Each row comes from the steps of one walk. Every step used is in the known rows, and no mark comes twice. Write the walk behind each row, first mark first.
Known rows
pegab, nakat, doko: [ 26.2   5.2   2.0  -0.7  -1.4 -10.2 -11.0 -39.4  16.5  -6.3 -16.6 -10.0
  11.8   8.8   9.2  -1.8  -8.1 -10.9  11.1  20.1  -8.5]
doko, nani: [ 48.4 -25.4   7.8  20.9   3.6 -10.7   0.4 -35.7  12.7  -0.6 -23.4 -25.2
   4.6   3.4  -9.7   1.5  10.7   3.8  -3.9 -42.5 -16.7]
doko, sivub, nani, pegab, nakat, bivon: [ 18.1   3.8  13.1  15.6 -10.3  -0.4 -26.2 -34.6  30.1  -7.3 -14.0 -16.6
  -6.7  -2.6 -17.7  -3.4  -9.5   2.8   5.2 -27.2 -14.7]
bivon, pegab: [ 40.6 -35.3   8.2  -5.3  -1.7 -12.4  -7.0 -35.9   5.3   2.6 -20.7 -29.1
 -12.8  -7.6 -13.0   4.1  28.1 -14.3  -8.4 -19.1 -24.6]
bivon, pegab, nakat: [ 35.4   1.6  20.2  -5.5  -1.7 -13.5 -13.6 -34.3   8.6   1.6 -19.6 -25.9
 -23.0  -2.4  -7.7   0.7   9.7 -19.3   0.5  -0.2 -11.9]
doko, bivon, pegab, nakat: [ 44.0   6.2  26.9  24.8  -3.9  -9.4  -9.0 -34.7   0.3   4.8 -12.6 -37.7
 -21.7   0.1 -11.9   3.2  -8.1 -15.2  -6.8  -2.8  -3.9]
doko, sivub, pegab, nakat, nani: [ 34.6   2.6  25.3 -45.1  -6.6  -9.2 -20.5 -30.6  -7.9 -14.2 -10.5 -35.3
   9.0   4.9 -42.7  -9.6   3.3 -11.9 -29.0 -21.0  -7.1]
sivub, nani, bivon, pegab: [ 14.5 -35.3  21.9  -3.2 -11.5  -4.7 -10.1 -37.6  21.3   2.1 -17.3  -3.6
  11.9 -18.8 -21.6  -2.0   7.0  -3.8  10.2 -56.0 -39.8]
pegab, nakat: [ 33.6   4.5   9.5   7.3   4.1 -12.9  -6.7 -36.3  19.9  -3.6 -15.3 -12.2
  -7.0   7.5  -5.8   4.4  -2.6  -2.8   7.2  -2.4  -9.6]
doko, bivon, pegab, nakat, nani: [ 33.0  -4.3  21.6  32.5  -8.3  -9.0 -15.8 -30.8   3.0   2.6 -16.3 -30.6
  -9.6  -0.7 -34.0   1.0  -7.8 -20.0 -20.8  17.7  -2.6]
sivub, nakat, doko: [ 34.0 -11.9   5.6   9.6  -8.1  -8.6  -7.1 -38.5  24.4  -7.5 -11.6 -29.8
  24.3   2.4  -2.5   2.7  -1.1  -8.7  14.4  31.6 -21.3]
doko, nani, pegab, nakat: [ 42.8   5.8  12.5  21.4   0.7  -6.4  -6.0 -34.7  29.3   4.2 -28.9 -12.9
 -26.1   2.4   0.5  -5.3  -2.8  -4.5  15.5 -21.2  -4.8]
nani, bivon: [ 29.5 -42.4   0.6  -0.3   1.4  -5.4  -3.3 -41.1  28.2   3.1 -17.0  -1.6
  29.7  -6.6  -5.6  -0.9   1.8  15.1   3.8 -37.8 -31.8]
bivon, pegab, nakat, doko: [ 27.6   3.2  12.4 -11.1  -8.6 -10.1 -16.2 -37.7   4.2  -1.3 -20.3 -19.4
  -6.8  -2.1   7.8  -4.8   1.7 -29.7   2.1  23.8 -11.3]
nani, bivon, pegab, nakat, doko: [ 17.1  -8.7  15.3 -17.1 -12.8  -3.7 -19.9 -41.8  14.1   7.1 -20.9  -2.1
  16.1 -10.8  11.9 -13.0 -11.5 -15.9   5.0  11.3 -21.3]
pegab, nakat, nani, bivon: [ 13.1 -16.1   8.8   7.4  -3.7  -6.0 -14.2 -36.7  33.9   1.0 -20.3  12.4
  30.8  -3.2 -24.6  -4.8 -17.4   7.2  -3.0   1.5 -18.4]
nani, pegab, nakat, bivon: [ 19.8 -14.0 -11.2  31.0  -3.3  -4.9 -17.3 -37.5  33.9  -0.6 -24.4  -5.1
 -12.7   0.2   2.6   9.7  -5.6   0.6   6.6   4.5 -17.3]
sivub, nani: [ 23.1 -22.7   8.6  15.1  -0.6 -11.1  -1.6 -35.0  24.1  -9.8 -12.7 -12.0
   6.6   0.6 -25.1   8.1  12.0   1.7  14.9 -44.7 -26.8]
pegab, nakat, bivon: [ 21.4  -6.1  -4.8  28.6  -0.2  -9.8 -14.4 -37.7  19.9  -6.5 -16.7 -12.5
   3.9   6.9  -3.1  12.3 -10.9   0.9  -2.1  -0.1 -15.5]
sivub, nani, bivon, pegab, nakat: [ 10.5   0.1  34.2  -1.6 -12.0  -5.0 -15.1 -36.3  22.6   1.1 -16.5   3.8
  -1.5 -13.6 -17.9  -6.0 -11.4  -8.8  20.2 -35.7 -27.6]
doko, bivon, pegab: [ 48.7 -29.5  14.8  24.5  -2.8  -9.7  -2.9 -35.5  -2.6   5.1 -13.9 -43.2
  -9.4  -4.5 -17.0   4.7  12.5  -9.5 -16.0 -21.2 -15.8]

Write each row's walk
[ 22.4 -37.5  21.4   4.5 -17.1  -4.8 -16.6 -34.5  30.2   4.8 -19.0 -15.9
  25.6 -19.2 -36.5  -2.4   2.1  -8.0  -8.7  16.4 -34.6] : sivub, nakat, nani, bivon, pegab
[ 37.5  10.7  22.7   2.0 -10.5  -8.1 -14.4 -36.6  -0.7   0.9 -27.1 -24.9
  -7.9  -0.6   8.7 -11.0  -3.9 -29.1   0.4   4.2  -5.4] : bivon, pegab, nakat, doko, nani
[ 19.3 -56.4   6.4  -4.9  -9.8  -5.4 -15.3 -36.0  18.5   8.0 -25.0  -3.5
  25.9 -18.3 -30.9  -5.4  12.1  -6.1 -20.6 -11.6 -33.1] : nakat, nani, bivon, pegab
[ 11.2 -16.0  16.1 -30.5  -8.5  -6.2 -16.0 -35.2  12.6  -8.1 -16.7   6.6
  25.4  -3.6 -32.8  -1.5 -14.5  -3.5  -6.0 -28.5 -23.8] : sivub, pegab, nakat, nani, bivon
[ 33.9   3.3   3.0  31.4  -5.4  -1.9  -9.0 -38.5  23.1   1.3 -16.2 -16.0
  -3.4   5.1   9.8  -5.2 -20.0  -8.1  13.8  19.3  -1.1] : nani, pegab, nakat, doko, bivon
[ 26.1 -51.8 -14.2  14.5  -1.3  -7.7  -9.0 -33.0  36.5   0.1 -28.7  -4.7
   3.6  -5.5 -28.2   1.0  23.5  -2.0  -5.1   1.5 -22.5] : nakat, nani, pegab
[ 24.8  -9.1  15.6   0.7  -6.7 -12.5 -19.0 -31.1  12.1  -0.4 -23.1 -17.3
 -11.6  -3.6 -31.1   0.9   8.6 -22.5 -15.8  19.9 -11.8] : bivon, pegab, nakat, nani
[ 40.1 -37.4  21.9   2.9  -7.9  -4.2  -8.8 -38.2  10.6  11.3 -27.7 -14.1
  10.1 -15.8  -6.7 -10.6   7.1  -2.0  -8.7 -54.7 -28.4] : doko, nani, bivon, pegab
[ 25.7   2.8  15.6   7.6  -7.4  -1.4 -12.3 -42.0  21.1   3.1 -23.2   2.3
  33.1   0.0  15.6 -15.8 -30.3   1.9  10.4 -14.1 -12.3] : pegab, nakat, doko, nani, bivon
[ 33.3  -3.7   3.4   8.5   2.6  -7.8  -7.6 -35.7  34.5   1.7 -22.8  -6.7
 -25.0   0.9  -0.9   1.9   3.0  -3.2  17.8  -2.8 -10.6] : nani, pegab, nakat
[ 50.9 -21.7  17.7 -53.8  -1.1  -9.9  -9.4 -35.2 -12.5 -10.4  -7.6 -46.0
   7.5   0.2 -25.2  -5.9  22.6  -4.6 -26.4 -58.3 -20.0] : doko, sivub, pegab
[ 28.9  -6.6  -0.5  43.4  -5.8  -3.1 -14.3 -36.1  28.8   1.1 -30.4  -9.4
 -15.3   1.0   2.7   3.8 -11.6  -0.4   6.7 -17.2 -11.2] : doko, nani, pegab, nakat, bivon
[ 24.1   9.1  47.6 -24.9 -13.3  -2.7 -22.9 -35.7  12.7   2.6 -10.0 -16.8
   6.1 -15.6 -23.8 -19.8 -10.5  -3.0  -0.1 -45.7 -20.1] : doko, sivub, nani, bivon, pegab, nakat
[ 54.5  -5.3  26.6  -6.0  -3.4  -9.0  -9.4 -35.2  18.4  -3.7  -4.5 -52.7
  11.7  -0.5 -24.1  -6.1   7.0   5.0  -8.3  -0.9 -15.5] : doko, sivub, nakat
[ 34.3  10.8   9.9  29.3  -2.9  -6.9  -7.6 -39.2   8.0  -3.6  -9.5 -25.5
  14.8  11.3   5.1  -1.3 -25.9  -5.6   4.3  17.1   0.1] : pegab, nakat, doko, bivon
[ 30.6 -22.1  -2.1  40.0  -6.2  -9.1  -9.8 -37.1  28.3  -8.2 -11.5 -32.4
  16.4   0.6 -13.9  18.5  -2.9   4.2   2.6  12.5 -29.3] : sivub, nakat, bivon
[ 17.2  12.3  13.6  40.7 -11.3   0.0  -9.4 -36.0  27.8  -5.1 -13.1  -8.6
  -1.3   3.2  -3.4  -1.9 -25.7 -10.5  28.9  -3.0  -5.5] : sivub, nani, pegab, nakat, doko, bivon
[ 36.5  13.0  12.3  12.8  -3.1  -7.9  -8.6 -38.3  10.2  -5.2 -23.0 -18.3
   8.6   9.4   9.4  -7.7 -14.7 -10.6   8.6  -0.1  -2.6] : pegab, nakat, doko, nani
[ 23.6   5.1  24.4 -30.4 -12.8  -2.4 -11.3 -40.8   0.3  -6.2 -20.9  -4.1
  27.4  -0.1   6.6 -12.9 -26.5 -10.4   6.6 -42.2 -18.7] : sivub, pegab, nakat, doko, nani, bivon
[ 29.9  13.7  27.9  -5.3  -5.0  -3.8 -16.3 -32.8  28.4  -3.6 -13.0 -17.9
 -16.6  -1.5 -21.8 -12.3  -1.5   0.2  13.7 -31.0  -8.9] : doko, sivub, nani, pegab, nakat
[ 21.4  -4.1  11.9 -25.3  -4.5 -12.2 -13.9 -31.2   3.3 -16.2 -17.0 -14.1
   1.1   6.7 -37.8   4.8   0.4 -18.6  -8.5 -14.5 -15.0] : sivub, pegab, nakat, nani
[ 18.6   6.8  14.6  16.8  -3.4  -6.6  -8.7 -33.6  40.1  -5.5 -18.7   3.4
 -24.1  -1.1 -15.1   2.8  -3.6  -4.4  34.3 -23.8 -16.2] : sivub, nani, pegab, nakat
[ 38.5 -31.2  -5.6  14.5  -5.5  -2.3  -5.3 -38.6  22.6   2.3 -31.5 -13.9
   6.2  -1.6  11.0  -9.2   9.5  -5.6   9.7 -17.1 -16.1] : nakat, doko, nani, pegab
[ 42.8 -12.1   8.9  24.6 -12.7  -2.0  -6.8 -37.2  33.3  -1.2 -25.6 -26.4
   4.4  -3.1   4.4  -4.7  -2.1 -10.0  20.5  13.8 -17.5] : sivub, nakat, doko, nani, pegab
[ 31.1 -36.8  14.3  -4.7 -14.7  -2.0 -11.4 -41.6   7.2   8.9 -28.7 -12.6
  28.8 -15.9   8.9 -15.5   0.8 -10.9  -4.5 -29.9 -26.8] : nakat, doko, nani, bivon, pegab
[  4.3  -3.4   0.5  38.0  -8.2  -3.2 -18.0 -35.1  39.5  -8.1 -20.1   4.2
 -13.3  -0.6 -12.8  12.4 -11.4  -0.2  22.2 -17.8 -23.0] : sivub, nani, pegab, nakat, bivon
[ 42.6 -14.4  11.7  16.9  -8.4  -5.6 -16.3 -36.5  17.6  -6.7  -5.7 -50.2
  22.4  -1.7 -19.7   3.1  -0.4   8.1 -19.0   4.9 -21.3] : doko, sivub, nakat, bivon
[ 27.7 -45.7  -7.0  16.0  -7.2  -9.3 -16.6 -36.9   4.8  -0.2 -22.2 -26.7
  -0.9  -9.2  -9.5  13.0  20.5 -10.4 -19.4 -13.3 -32.1] : nakat, bivon, pegab
